What can hang from each mark
U: F
W: S
F: S U
S: B J N
R: F J M
J: R U

Every row comes from one small tree of marks. The marks that hang from a mark follow it in brackets, in alphabetical order. Every link used is in the known rows. Which tree was each row made from?
Known rows
W(S): [-13.5 -13.4  -2.8  21.8   9.7  22.5 -41.7  26.4 -39.0  39.1  -6.5  -1.7
   3.1  -7.4 -41.2  -6.4  30.1  -0.8]
W(S(B J(U) N)): [ 11.4 -11.5  -0.9   8.1  34.1  -1.1  -4.0  -8.7 -61.3  46.2 -25.2  -0.2
  73.5   3.3 -17.8  36.8  43.8   3.2]
U(F(S(N))): [-28.7 -24.1  31.5 -17.0   4.3  24.7  -5.3   6.9 -58.4  30.4  20.2  -5.6
  14.6 -18.5  18.2  12.8  21.6  16.8]
R(F(S) J(U) M): [-14.7  -9.0  14.9   9.0  47.5  18.5 -55.4  45.6   2.7  -2.2   4.8 -59.1
  -4.9  -3.3  11.3  36.2  81.2  58.7]
R(J(U)): [  4.9  -6.2 -39.1  -3.9  46.8  -4.3  -8.2  14.5  -4.4  13.9   6.4 -22.4
  -9.7 -32.3 -16.8  25.4  56.2  36.4]
W(S(J)): [-17.0 -24.5  -5.4  19.6  23.9   7.4 -19.6   7.3 -45.8  37.8   7.9  -2.7
  21.6   7.1 -42.7  -1.9  43.1  18.3]
S(B J(R(M))): [-26.2  -8.0 -23.8  27.5  26.6 -13.8 -35.8   1.0 -47.3  35.2  42.9 -30.3
  16.2   1.3 -31.7  25.4  62.2   1.6]
U(F): [-33.6 -27.5  -1.1  -3.5   9.2  -4.6  -0.9  24.5 -47.3  35.2  35.2 -10.5
 -21.6 -19.9  -7.8  21.5  14.7   0.3]
J(R U(F(S(B)))): [-11.6   8.8 -17.6  26.4  63.8  27.1 -14.4   6.3 -59.2  33.8   6.4 -19.7
 -10.0  15.8  -9.3  52.1  42.1  19.2]
S(B J N): [ -1.7 -15.7   6.3  -5.0  -5.7 -15.6  10.0 -20.4 -57.0  56.0  25.7  -5.9
  57.2 -32.9  10.2  32.4  49.7   2.5]
J(R(F M) U): [-16.5   1.2 -39.5  55.0  38.3  -7.2 -24.4  33.1 -19.8  30.8   2.5 -47.3
   8.2  31.6 -17.2  29.5  49.4  33.1]
R(J(U(F(S))) M): [-28.0 -25.4  -3.7 -24.9  69.3   3.6 -43.3  35.8 -16.7 -16.2  11.1 -44.5
 -15.2 -10.3  -8.6  27.1  52.9  30.9]
W(S(N)): [ -9.9 -16.6   7.3  10.3  -9.9  11.9 -26.4   8.6 -44.7  41.7 -12.7   6.6
  48.4 -11.3 -25.1 -13.5  20.7  -1.4]
W(S(B J N)): [ -2.3 -18.7  18.4   8.2   2.3  -2.9 -19.7 -10.6 -63.7  48.4   0.6   4.1
  64.2 -10.9 -19.4  16.3  46.0  -4.3]
F(U): [ -8.2 -19.6  14.3  11.3   1.4  47.9 -12.3  22.1 -11.5  44.3  13.6 -12.9
  -3.7 -24.5 -18.7   2.4  44.9  -1.8]
F(S U): [ -9.2  -9.7  41.5   4.8  15.5  90.2 -36.7  20.6 -18.1  42.3   2.3 -14.6
  -4.7 -15.8  -6.7   1.2  61.7  17.3]
J(R(F M)): [-36.7  -7.1 -16.3  55.2  -1.6  -6.4 -44.2  31.6 -24.3  29.9  37.4 -43.4
  -0.9  13.6 -19.5   7.3  51.2  23.8]
R(J M): [-30.8 -24.4 -13.9 -11.2  19.3 -15.2 -54.8  35.5  -0.9  -2.3  34.5 -39.1
 -11.5 -39.5 -27.8  -3.2  56.0  14.3]
J(R(M) U): [-16.8   0.7 -60.6  31.8  52.9  -0.2 -25.7  22.1 -24.7  25.5  -7.0 -33.8
   7.6  17.7 -41.2  13.6  36.7  15.0]
F(S): [-17.2  -3.7  10.9   4.1  18.0  52.0 -35.6  21.1 -35.9  40.7   6.7 -12.3
 -11.8 -21.6  -4.4   5.8  43.5  25.6]
W(S(J N)): [-13.3 -29.5   5.2   6.8   5.3  -2.4  -5.8 -10.5 -53.3  38.4   0.1   3.7
  67.2   2.3 -23.8  -7.4  36.7  18.8]
R(F(U) J M): [-22.9 -31.5  36.0  12.7  -2.4  14.4 -55.3  44.8  21.7   5.1  43.4 -57.4
  -3.0 -20.7  -3.8  14.0  82.8  26.8]

Which tree is each row?
[  7.9  21.4  -5.6  58.7  41.4  35.8 -22.8  12.8 -37.9  47.9  -1.1 -32.5
  -0.5  20.9   3.4  58.0  69.5  42.7] : J(R(F(S(B))) U)
[-27.6 -13.3   6.6  55.1  -1.7  24.5 -43.9  31.2  -7.4  31.7  34.4 -48.2
   7.3  17.9 -20.5   6.6  62.9  15.1] : J(R(F(U) M))
[ -5.2 -16.8  51.5  -6.7  -4.9  79.4 -21.4   4.2 -24.8  43.5  -3.0 -10.5
  40.5 -22.0  10.1  -4.8  52.3  16.2] : F(S(N) U)
[-26.1 -30.1 -22.0 -22.5  59.2 -26.9 -27.5  34.7 -11.4 -12.9  18.2 -43.8
 -13.2 -16.0 -18.0  28.3  41.8  19.9] : R(J(U(F)) M)
[-15.7 -30.7 -28.5  -5.7  59.5 -16.1  36.6   2.4 -45.6  33.0  17.6 -16.9
   6.1  11.2  -4.5  44.1  35.3  31.5] : S(J(U(F)))
[-10.4  -5.2 -12.9  44.6  28.1   4.6 -36.6  -7.5 -58.7  43.8  20.0  -9.1
  22.7  12.4 -52.8  16.1  59.2   7.4] : W(S(B J(R)))
[  0.9  11.0 -15.9  26.6  67.6  35.2 -17.0 -11.8 -54.4  42.5   3.3 -21.4
  13.0  14.7 -11.3  44.4  73.2  39.2] : F(S(B J(R U)))
[-13.5 -17.0 -35.7 -13.0  53.3 -13.1 -37.5  35.1   1.7  -5.0   4.4 -42.8
  -3.1 -24.5 -24.0  17.2  54.9  21.7] : R(J(U) M)
[-31.4  -7.0  32.6  49.4   8.4  57.5 -62.3  31.4 -11.5  27.2  27.3 -49.8
   4.1  22.3 -13.8   2.6  75.6  30.8] : J(R(F(S U) M))
[-31.6 -34.5  29.9 -20.1  16.7  10.3  11.1 -10.1 -62.9  29.4  34.1  -7.2
  31.8  -2.8  17.1  18.2  35.4  35.0] : U(F(S(J N)))
[-20.7 -11.3 -13.6  14.1   3.5 -27.0 -19.1 -19.6 -55.0  37.8  36.7 -25.2
  64.4  -6.5 -15.0  17.3  55.5   1.3] : S(B J(R(M)) N)
[ -0.6 -18.4  66.7   6.4 -10.8  51.8 -30.1   7.9   5.0  19.9  28.5 -35.8
  28.1 -28.1  29.2  14.7  88.6  55.9] : R(F(S(N) U) J)
[ -7.8 -19.4 -25.1 -14.0  54.7 -16.6   4.2  16.4 -16.1   5.7  21.7 -23.5
 -20.4 -23.1  -6.8  38.1  42.4  31.6] : R(J(U(F)))
[-26.9 -11.7  35.9  -4.3  21.2  31.1 -31.9  23.6 -62.8  40.0  28.6 -14.6
 -25.9 -24.9   8.0  43.0  35.7  -4.0] : U(F(S(B)))
[  1.6   1.7   4.2   4.9  60.5  37.3 -13.3   2.8 -50.6  48.0  -6.0 -17.4
  11.5  -2.9   3.7  51.4  68.3  29.3] : F(S(B J(U)))
[ -1.2  -5.9  20.6  11.6 -12.9  13.2 -37.7   9.5 -56.1  51.6 -12.7   5.4
  48.5 -28.0 -17.1  14.9  28.6 -23.5] : W(S(B N))
[ -6.9 -19.1   1.3 -26.9  46.8   4.9  -0.2   2.0 -26.9   2.5   9.2 -21.1
  15.0 -23.4  11.3  32.4  47.0  43.4] : R(J(U(F(S(N)))))
[ -4.7  -7.8  -3.3  33.2   9.1  -4.2 -19.7 -26.4 -65.4  47.1  13.2  -0.9
  68.3   9.0 -33.7  10.1  50.9   5.1] : W(S(B J(R) N))
[-11.7 -22.2  39.1   3.8  30.2  75.9 -18.5   1.1 -23.5  38.6  14.8 -18.6
  13.9  -1.0  -5.6   5.2  76.5  37.2] : F(S(J) U)
[ -7.1 -14.2   9.2  19.5  23.0  10.4 -33.2   5.7 -55.2  47.8   8.5  -4.6
  20.1  -5.3 -34.6  23.6  53.0  -4.8] : W(S(B J))
[  2.1 -15.1  60.3  -6.6   6.9  67.1 -15.8 -15.9 -43.2  52.3  11.3 -13.0
  55.4 -18.6  15.8  25.0  76.3  12.8] : F(S(B J N) U)
[-10.9  -2.1  36.8  49.7 -10.6  57.3 -22.8  -0.9 -23.0  44.1  21.4 -27.1
  33.3  10.6   7.1   6.8  66.8  44.4] : J(R(F(S(N) U)))
[-16.1 -12.2  -1.5  -5.4  59.2  31.3   0.1  24.5 -45.9  28.7  -8.1 -14.4
 -15.1   2.6   3.1  41.5  26.6  25.6] : J(U(F(S)))
[-28.3 -20.4  62.8  21.8   2.0  67.1 -63.6  51.3  -9.1  29.6  12.5 -47.7
   1.8   3.8  10.6  12.6  72.4  20.3] : R(F(S U) M)
[  0.6   7.7 -40.3  62.1  31.7   2.2   4.8  13.7 -23.1  45.1   3.9 -30.4
   2.5  24.3  -8.2  40.1  51.1  44.2] : J(R(F) U)
[ -6.7  -6.9  51.4  17.7  -9.2  20.9 -10.9  -2.1 -50.3  57.0  23.4 -23.3
  42.7 -10.5  41.7  46.3  72.3  37.6] : R(F(S(B J N)))
[ -2.5  15.5 -17.7  57.8  44.5  36.1 -13.5  12.4 -29.9  40.2  -4.5 -30.8
   0.4  30.5  -1.6  35.3  62.8  62.0] : J(R(F(S)) U)
[  3.2  -5.6  64.2  -3.7  -9.3  79.1 -34.6   2.6 -33.4  52.4  -2.7 -10.8
  40.8 -34.5  16.8  20.8  61.1  -9.6] : F(S(B N) U)
[  8.2  -0.1  12.4  -8.4  40.6  30.1   2.4 -16.5 -58.2  49.5 -14.5  -7.7
  56.8  -8.9  20.2  46.7  61.1  28.1] : F(S(B J(U) N))
[  3.3 -22.1 -14.4   8.8  36.3  -2.0  10.7  -8.8 -50.1  38.0 -28.8   0.3
  74.0  19.3 -21.4  10.8  35.7  26.8] : W(S(J(U) N))
